Each row comes from the steps of one path. Every step used is in the known rows, and no mark comes twice. Write the path behind each row, first mark first.
In the rows, 128 means zero.
Known rows
nonag, kima: [ 92 155  87 120 137 147 132 157 162 118 131 159 167 134 137 139 142 145
 129 151 158]
kima, nonag, matiro, vepe, pive: [ 76  84  56 112 168 142 116 144 147 105 143 203 189 128 163 144 122 171
 119 190 172]
bikin, kima, nonag, pive: [125 136  76 149 129 121 129 149 169 108 102 145 175 112 158 142 146 163
 117 154 144]
kima, nonag: [ 92 124  92 121 131 134 110 137 149 130 127 169 161 120 154 139 138 161
 136 146 156]
kima, nonag, dotod: [ 85 137  91 131 129 127 114 137 149 126 141 176 172  99 135 145 126 154
 125 145 155]
zoru, nonag, buvada: [ 92 133  96 137 155 132 127 139 133 116 125 172 153 136 166 153 110 147
 148 157 134]
bikin, kima, nonag, pive, matiro: [135 124  57 139 143 123 127 154 183 107  80 157 176 106 139 148 141 162
 120 164 150]
zoru, nonag, kima: [ 89 161  85 133 139 133 111 150 143 101 123 166 161 140 151 147 129 158
 144 146 154]
zoru, nonag, pive: [114 133  91 147 139 121 118 134 161  95  97 155 171 137 148 139 118 151
 139 156 136]
kima, nonag, matiro: [ 85 111  78 113 145 141 129 145 144 113 131 176 164 131 167 144 136 177
 127 165 172]
bikin, kima, nonag: [106 150  88 132 134 120 119 148 155 125 114 152 165 105 168 149 152 171
 128 131 149]
matiro, vepe: [ 99 129  90 114 152 150 125 135 156 127 136 166 180 126 142 142 119 139
 139 150 142]
vepe, pive, bikin, kima: [110 148  85 121 170 123 142 163 182 116 101 161 192 116 146 140 161 160
 105 142 153]
pive, nonag: [ 79 131 110 121 151 150 116 152 162 115  95 166 176 119 133 129 126 145
 144 130 167]
nonag, pive: [117 126  92 136 138 137 138 141 178 112 105 150 177 132 133 131 131 137
 124 159 141]
zoru, nonag, matiro: [ 87 133  90 123 158 129 126 142 141  95 113 170 165 141 172 149 122 174
 142 152 158]
zoru, nonag, matiro, vepe, pive, bikin, kima: [ 99 130  56 121 193 131 136 162 153  78 117 182 203 135 174 157 130 184
 115 171 160]
matiro, nonag, kima: [ 80 170  93 110 141 153 122 176 173 125 142 166 173 154 163 139 126 156
 119 151 154]
matiro, vepe, pive, nonag: [ 71 103  88 120 175 152 102 152 163 107 106 192 202 115 130 128 111 140
 135 155 167]
zoru, nonag: [ 95 145 102 131 145 122 108 133 145 112 108 163 162 129 158 146 123 158
 150 132 143]
pive, bikin, kima, nonag: [112 149  80 121 143 133 132 157 160 123 121 157 173 117 159 147 159 177
 117 141 157]
matiro, vepe, pive, bikin, kima: [110 137  71 117 179 137 138 159 176 113 121 171 205 118 144 145 144 155
 109 157 149]
vepe, pive, nonag, kima: [ 65 131  84 126 160 149 110 174 168  98 101 185 189 122 124 125 135 145
 125 156 184]
matiro, kima, nonag, dotod: [100 131  81 142 115 134 129 152 148 132 159 181 176  88 134 149 114 168
 112 153 137]
vepe, pive: [ 90 122  95 121 159 124 119 144 171 124 107 173 180 119 140 133 141 145
 123 148 153]

Which path is each row?
[118 105  63 124 132 143 122 157 161 138 123 187 166 103 134 149 122 172
 126 163 143] | pive, matiro, kima, nonag
[126 103  61 120 161 153 132 141 185 108 102 171 190 128 112 142 107 131
 132 184 143] | nonag, pive, matiro, vepe
[ 89 116  77 106 165 157 144 143 152 109 142 172 184 139 155 147 117 155
 131 170 158] | nonag, matiro, vepe
[116 112  72 126 134 148 133 147 169 111 123 167 176 139 135 132 140 157
 114 176 157] | kima, nonag, pive, bikin
[108 117  81 134 118 141 125 151 148 138 146 176 165 108 153 144 126 174
 122 153 138] | matiro, kima, nonag
[ 96 119  58 117 171 129 143 169 164 100 116 180 189 122 170 147 162 192
  96 171 178] | vepe, pive, bikin, kima, nonag, matiro
[103 162  79 131 140 126 136 158 160 118 135 164 185  96 141 152 148 170
 105 139 156] | pive, bikin, kima, nonag, dotod
[ 63 115  87 129 172 145 107 153 163 101 118 199 214  95 110 133 100 133
 124 155 166] | matiro, vepe, pive, nonag, dotod
[108 116  73 104 165 151 122 140 170 127 115 177 181 121 121 147 113 139
 143 159 148] | pive, matiro, vepe
[103 133  70 124 158 121 124 160 168 117 111 173 186 112 157 143 164 177
 105 152 164] | vepe, pive, bikin, kima, nonag
[120  87  48 123 148 151 115 137 170 109 113 184 184 124 121 143 108 146
 132 192 151] | kima, nonag, pive, matiro, vepe
[110 112  80 138 126 135 121 138 164 113 115 163 170 127 143 133 132 152
 125 168 151] | kima, nonag, pive
[110  88  55 127 147 130 114 160 169 132 114 204 179  97 131 144 125 172
 114 174 149] | vepe, pive, matiro, kima, nonag
[ 95 147  71 134 156 113 127 162 167 112 124 181 197  90 139 147 152 170
  95 151 162] | vepe, pive, bikin, kima, nonag, dotod
[ 79 104  67 122 181 131 114 141 143  86 123 195 191 138 168 149 108 169
 134 177 160] | zoru, nonag, matiro, vepe, pive
[ 65 120  71 122 168 164 107 170 161  95 119 196 201 124 122 131 118 140
 129 170 178] | matiro, vepe, pive, nonag, kima
[ 73 148  93 123 145 161 120 171 160 103 110 170 175 128 127 130 131 145
 137 144 178] | pive, nonag, kima
[101 124  57 109 191 144 157 168 171  96 125 177 208 130 158 149 142 170
  99 175 164] | nonag, matiro, vepe, pive, bikin, kima
[124 167  86 124 153 144 150 180 200 112 111 143 194 148 165 139 136 164
  96 153 137] | matiro, nonag, pive, bikin, kima
[103 121  58 119 166 134 120 157 162 114 131 183 199 113 156 147 145 170
 109 165 157] | matiro, vepe, pive, bikin, kima, nonag
[ 96 136  57 129 164 128 123 158 161 109 144 190 210  92 136 152 133 165
  98 164 157] | matiro, vepe, pive, bikin, kima, nonag, dotod
[ 79  95  78 128 165 153 141 180 164  99 109 195 197 113 144 132 117 174
 110 169 170] | vepe, pive, nonag, matiro, kima
[ 70  89  81 125 184 163 123 158 151 110 122 203 192 120 137 136  98 127
 134 181 159] | matiro, vepe, pive, nonag, buvada
[ 71 144 109 131 148 144 119 153 161 110 108 172 189  98 116 133 114 139
 132 129 166] | pive, nonag, dotod
[100 109  78 112 173 124 117 147 183 124  85 184 181 113 121 138 135 144
 127 158 158] | vepe, pive, matiro
